Every row comes from one small tree of marks. Brackets hold a mark, then the marks that hang from it, in alphabetical order. Every link used is in the known rows. Which tree was each row made from?
Known rows:
[gepa [meziz [movup [rokezu taduku]]]]: [ 0.14 -2.02 -2.42 -0.60  1.64 -0.08  1.33  4.25 -5.47  2.36  1.24  2.34
  1.28 -1.64 -3.30  1.20  3.78  0.49 -1.81 -1.88 -3.01  0.69]
[meziz [gepa nosi [rokezu movup taduku]]]: [-6.60 -4.60 -0.93 -0.43  3.39 -0.62  0.37  5.25  2.98  0.73  2.46  2.64
  0.27  0.95 -1.67  3.96 -0.05  4.71  0.24 -5.28 -1.07  0.22]
[rokezu movup]: [-1.57 -1.91  0.24  0.14 -1.32  0.24  0.98  1.47 -0.26 -1.07  0.08  2.30
  0.68 -0.18 -0.65  1.85  0.51  1.73  0.38 -0.61  3.06  0.89]
[gepa meziz]: [ 0.16 -3.09  3.00  0.45  0.64 -0.88 -0.72  1.52 -0.56  1.19 -0.65 -0.86
  1.26 -0.73 -0.34 -0.55  0.58  0.81  2.31  0.98 -1.62  1.08]
[nosi [gepa [meziz movup]] taduku]: [ 3.58 -7.05  2.06  0.77 -1.59  0.88 -0.82  2.95 -3.00  0.07 -0.64  4.10
 -3.43 -0.29  2.21 -0.88  2.95  0.98  1.99  1.32 -8.43 -3.41]
[meziz gepa [movup nosi]]: [ 1.59 -3.00 -4.83 -1.87 -0.25  3.91 -0.96  3.28  1.75 -0.22 -0.17  4.19
 -1.33  0.87  1.22 -2.45 -2.11 -0.84  0.22 -3.78 -3.99  1.84]
[gepa meziz nosi rokezu]: [-1.26 -4.88  1.26  1.75  3.40 -2.13 -0.42  1.22  2.07  4.76  0.85 -2.07
 -0.16  2.72 -1.22  0.90  1.74  3.47  3.20 -4.41 -2.60 -0.17]
[movup meziz [nosi [gepa rokezu] taduku]]: [ 3.13 -1.26 -1.71  1.22 -1.67  1.57 -2.75  1.53  2.32  3.96 -5.28  2.15
 -4.62  3.64  2.91  1.18  1.54  2.83 -2.07 -1.43 -6.00  0.21]
[rokezu [gepa nosi] [movup meziz] taduku]: [-1.93 -3.87  1.72 -3.46  3.27  3.34  1.97  6.15 -0.01  2.39 -0.29  0.02
  2.78 -1.90 -4.00  7.38  0.46  4.48 -2.89 -0.66  0.34  3.70]
[taduku [nosi [gepa meziz rokezu]]]: [-0.38 -4.60  0.33  0.66  1.36 -4.69 -4.79  1.42  3.30  2.82  0.97  2.17
 -2.01  1.39  2.02 -1.57  3.91  0.34  2.89  0.93 -3.05  1.39]
[taduku [nosi gepa]]: [-0.51 -1.45 -1.65 -0.39  0.90 -1.64 -3.56  1.42  1.65 -0.07  1.40  2.89
 -3.11 -0.31  2.18 -1.07  2.02 -1.47 -0.78  2.91 -1.77  1.47]
[movup meziz [nosi taduku] [rokezu gepa]]: [ 5.22  0.59 -1.76 -2.74 -2.20  2.53 -0.30  5.09 -2.29  5.57 -2.04 -0.03
 -1.41  0.45 -2.52  3.28 -1.27  1.00 -4.40  1.75 -4.27  4.39]
[meziz gepa]: [-1.00 -1.41  0.42 -0.45  0.47  0.21 -1.99  1.73  0.86 -2.27  0.79  2.56
  0.37 -1.36  0.99 -1.26 -4.28 -0.56  1.13  0.86 -2.15  0.22]
[nosi taduku]: [ 0.30 -0.88  1.27 -0.11 -1.01  0.25  0.48  0.84 -1.41  0.40 -0.23  0.29
 -1.76  0.24  0.13 -0.13  0.90  1.21 -1.09  0.17 -3.33 -2.71]
[movup meziz [nosi gepa] [rokezu taduku]]: [ 0.45  2.12 -3.88 -0.03  0.27  1.72 -2.22  5.02 -1.96  2.59 -3.41  1.56
 -2.90  0.22  0.25  4.10  0.95  2.33 -6.84  0.83 -2.48  5.22]
[gepa [meziz movup] [nosi taduku]]: [ 1.46 -7.94  0.79 -0.17  1.97  1.82  1.39  3.05 -2.82  3.76  0.57  0.77
 -1.49  1.14 -1.31 -0.34  1.75  2.75  1.32 -3.89 -6.99 -3.62]
[gepa meziz [rokezu [movup nosi]]]: [-1.48 -4.39 -0.18  0.21 -0.82 -0.97 -0.35  3.04  2.92  4.38 -1.39  0.96
 -0.11  2.57 -1.05  0.94  3.25  4.66  3.02 -4.28  1.51  3.93]
[meziz movup]: [ 1.78 -1.57 -2.59 -0.46 -0.11  2.29  1.37  0.25 -0.93 -0.02  0.05  2.74
 -0.46  0.69 -0.33 -0.73  1.47 -1.31  0.38 -2.52 -1.07 -1.26]
[meziz [gepa nosi rokezu] movup]: [ 0.01 -4.80 -4.24  0.43  3.09  0.72  0.30  1.76  3.25  1.76  1.34  3.63
 -0.75  2.59 -0.33 -0.51 -1.47  0.31  2.28 -7.39 -4.77 -2.22]
[rokezu [movup meziz [nosi gepa]] taduku]: [-1.62 -1.96 -1.33 -0.90 -0.11  3.69 -1.35  5.26  0.75  0.03 -4.73  3.30
 -1.85 -0.12  0.80  4.77  2.11  3.96 -4.37 -0.34  0.06  5.27]
[meziz [gepa nosi [rokezu movup]]]: [-3.88 -5.22 -1.21  1.39  2.20 -0.76 -0.44  3.02  4.07  0.85  2.40  3.13
 -0.24  2.19 -0.71  2.09 -2.30  3.33  2.68 -5.41 -0.42  0.34]
[taduku [nosi [gepa [rokezu [movup meziz]]]]]: [-0.08 -2.37 -2.12  0.94  0.53 -1.43 -3.32  1.21  3.12  1.99 -2.70  6.54
 -1.01  1.85  1.80  2.14  3.06  0.27 -0.24 -1.15  1.96  3.17]
[taduku [nosi [gepa rokezu]]]: [-0.65 -1.18 -2.58  0.55  1.08 -3.68 -3.75  0.32  4.14  2.09  0.81  3.24
 -3.40  2.18  2.39 -0.60  3.84 -0.71  0.90  0.23 -1.61  0.46]

Which tree is each row?
[-0.17 -4.56  1.75 -0.16  1.31 -2.56 -4.60  2.70  1.06  1.06  0.53  1.84
 -1.68 -1.35  2.06 -1.42  2.55 -0.36  1.11  3.37 -3.13  2.24]	[taduku [nosi [gepa meziz]]]
[-1.87 -3.52 -1.31  0.78  3.19 -1.19 -1.60  1.91  3.88  1.72  2.03  0.85
 -0.71  2.24  0.05  0.35 -3.13  1.84  1.85 -4.82 -3.56 -0.82]	[meziz [gepa nosi rokezu]]
[-0.75 -5.72  3.06  2.77 -1.69 -2.90 -1.44  2.41  1.65  0.52  0.47  3.70
 -0.86  1.31  1.43  1.86  2.98  3.44  4.70  0.04 -0.95  0.73]	[nosi [gepa meziz [rokezu movup]]]
[ 3.74 -9.18  2.11 -3.20  1.30  1.98  1.50  5.22 -2.04  4.26  3.07 -0.78
 -0.96  0.29 -2.82  1.42  1.59  2.71  1.84 -1.16 -8.05 -2.22]	[rokezu [gepa [meziz movup] [nosi taduku]]]
[ 2.55 -4.99 -2.19 -0.20 -0.99  1.22  0.49  2.09  0.85  6.18 -1.71  1.79
 -2.90  3.75 -0.46 -2.15  4.59  2.36  1.91 -5.53 -6.28 -1.31]	[gepa [meziz [movup [nosi taduku]]] rokezu]
[ 2.66 -0.61 -1.41  0.54 -0.55  3.01 -2.85  1.89  1.88  1.48 -5.26  1.84
 -3.01  0.91  3.06  1.28 -0.80  1.27 -2.98  0.47 -2.58  3.72]	[movup meziz [nosi gepa]]
[-0.70 -2.99 -1.50  0.33 -3.22  1.64 -1.80  3.88  2.26 -0.67 -0.59  2.53
 -4.30  1.42  2.39  2.01  1.02  3.39 -0.47  0.41  0.43  3.62]	[rokezu [movup [nosi gepa]]]
[ 1.54 -5.51  5.25  1.57 -1.68 -1.10 -2.54  2.91 -1.66 -0.12 -0.57  1.03
 -2.84 -0.58  2.13 -0.03  1.35  2.39  1.93  3.84 -7.48 -2.06]	[nosi [gepa meziz] taduku]
[ 1.21 -1.79 -2.08  0.50 -1.62  1.90  0.41  2.23  1.85  4.17 -5.35  3.30
 -1.33  3.93 -0.47  2.47  2.03  4.01 -1.74 -4.77 -0.44  1.61]	[gepa [rokezu [movup meziz [nosi taduku]]]]
[-4.08 -2.26 -1.57 -1.18 -1.21  1.89 -0.81  5.67  1.34 -0.44 -0.10  1.90
 -3.59  0.27  1.34  3.78  3.44  4.76 -2.78 -0.14  0.07  3.45]	[rokezu [movup [nosi gepa]] taduku]
[ 4.25 -6.18  1.63 -3.15 -0.24  0.88  0.90  3.60 -1.20  1.86  1.74  1.05
  1.94 -1.23 -1.99  0.07  1.87 -0.09  3.25  1.45 -3.77  0.71]	[rokezu [gepa [meziz movup]]]
[ 0.92 -6.21 -2.22 -0.58  2.01  3.01  0.31  3.68 -0.91  0.67  1.50  3.66
 -2.36  0.63 -0.02 -0.74 -2.78  1.05  0.15 -3.64 -8.18 -4.20]	[meziz [gepa [nosi taduku]] movup]
[-2.38 -3.23  1.40 -3.89  4.04  0.94  1.05  4.90  0.79  2.67  3.47 -3.71
 -0.24 -0.63 -3.47  4.27  1.24  3.11 -2.63  0.93 -2.65  0.83]	[rokezu [gepa nosi] taduku]
[ 0.99 -0.91 -1.93 -1.18  0.76  3.80 -3.31  3.28  2.26  0.31 -4.71  2.39
  0.15 -0.37  1.20 -0.41 -5.47  0.05 -1.32 -1.07 -2.58  4.40]	[movup [meziz gepa] nosi]
[ 0.61 -6.63  4.20 -2.01  2.65 -0.11 -0.64  4.23  0.70  3.20  2.95 -3.95
  0.83 -0.51 -2.57  2.28 -0.53  3.02  2.33  1.36 -3.86  1.89]	[rokezu [gepa meziz nosi]]
[-3.37 -0.80 -1.65 -2.56  3.58  1.22 -0.66  3.39 -0.59  1.19 -3.00  4.26
  2.54 -2.17 -2.00  3.12  2.88  0.15 -3.84 -1.24  3.57  3.96]	[rokezu [movup meziz] [taduku nosi]]
[ 3.13 -1.44 -0.59  0.58 -1.80  3.69 -2.58  2.92  0.30  1.87 -5.57  1.79
 -4.66  1.36  2.91  1.07 -0.34  2.10 -3.24  1.18 -5.62  0.89]	[movup meziz [nosi gepa taduku]]
[ 2.75 -2.21 -4.21 -1.33 -1.84  4.02  1.36  2.23 -0.73  3.03 -1.37  2.06
 -3.80  2.76  0.31 -1.95  2.29  0.91 -1.56 -3.48 -4.32 -0.95]	[meziz [movup [nosi taduku]]]
[-0.73 -5.12  0.93  0.64 -2.00 -0.60 -0.14  3.61  1.53  5.17 -1.69  1.26
 -2.03  2.94 -1.13  0.60  3.48  5.65  2.88 -3.69 -1.90  1.31]	[gepa meziz [rokezu [movup [nosi taduku]]]]
[-0.68 -2.87 -0.20  1.39  1.83 -1.38  0.89  0.60  1.40  4.68  0.71 -1.00
 -3.53  4.00 -1.27  1.26  1.62  3.94  0.23 -4.51 -4.67 -3.85]	[gepa [nosi taduku] rokezu]
[ 0.36 -0.90 -2.30 -0.66 -1.03  3.82 -0.06  2.51  0.94  2.06 -4.96  2.43
  0.54  0.77 -0.37  2.35 -0.72  2.22 -2.02 -2.62  3.22  5.22]	[rokezu [movup meziz nosi]]
[ 1.58 -7.74 -0.29  0.93  2.21 -0.36  1.49  1.98 -0.69  5.84  0.52  0.89
 -1.92  3.25 -1.35 -0.33  3.65  3.39  2.94 -6.62 -7.59 -4.36]	[gepa [meziz movup] [nosi taduku] rokezu]
[ 2.81 -2.10 -0.43 -3.70 -1.23  4.26  0.19  4.42  1.90  2.67 -2.71  1.34
  1.40  0.22 -1.70  3.44 -1.10  2.51 -1.25  0.53  1.93  6.52]	[rokezu gepa [movup meziz nosi]]
[-4.86 -1.16 -1.31 -0.49  4.54 -1.14  1.03  2.02  2.17  3.59  1.63 -2.59
 -1.05  2.61 -2.12  2.88  3.53  3.84 -1.61 -5.15 -1.52 -1.16]	[gepa nosi [rokezu taduku]]
[ 4.38 -5.08 -0.56  1.85 -2.24 -0.57 -0.57  4.35 -5.80  1.46  0.96  4.36
 -3.80 -0.22  0.65  0.62  2.90  1.04 -0.14  1.77 -7.90 -2.60]	[nosi [gepa [meziz [movup rokezu]]] taduku]
[-1.68  1.23 -2.75 -5.29  2.55 -2.22 -0.32  5.96 -1.63  3.46  4.27 -0.05
 -0.22 -2.17 -4.38  3.21  3.43 -1.53 -4.33  3.73 -0.19  4.30]	[movup [rokezu gepa [taduku nosi]]]
[ 2.92 -4.03 -4.39  0.51 -2.71  2.03 -0.77  2.22  1.96  3.21 -1.28  3.78
 -6.65  4.65  2.86 -0.67  4.68  1.96 -0.20 -3.55 -7.54 -2.62]	[meziz [movup [nosi [gepa rokezu] taduku]]]
[ 1.43 -5.32  2.46  0.21 -2.29  0.44 -3.07  4.57  0.06  2.42 -1.78  0.02
 -5.42  0.82  2.16 -0.12  1.21  3.74  0.00  2.28 -7.20  0.91]	[movup [nosi [gepa meziz] taduku]]
[-0.12 -7.72  1.37 -4.67  4.69  1.99  1.68  6.64 -1.56  3.40  3.51 -1.84
  1.03 -1.32 -3.80  2.66  3.33  2.89  0.21 -1.41 -5.62  0.57]	[rokezu [gepa [meziz movup] nosi] taduku]
[ 1.19 -6.76 -1.60  0.84  3.57  0.02  1.25  1.01  0.88  5.20  0.85  0.61
  0.17  3.13 -1.59 -0.24  3.00  2.14  3.62 -7.21 -3.57 -1.59]	[gepa [meziz movup] nosi rokezu]
[-5.38 -2.95 -1.13 -1.95  1.37 -1.05 -2.01  4.84  0.75 -0.79  1.44  4.21
 -2.00 -1.62  0.83  2.53  5.00  1.43 -2.65  1.94  0.88  2.31]	[rokezu movup [taduku [nosi gepa]]]
[ 0.65 -6.25  4.89 -2.47 -1.45 -0.26  0.15  4.88 -0.37  0.94  2.25  0.48
  2.64 -2.18 -2.68  2.42  0.90  2.77  3.73  2.99  0.50  3.39]	[rokezu [gepa meziz] movup]
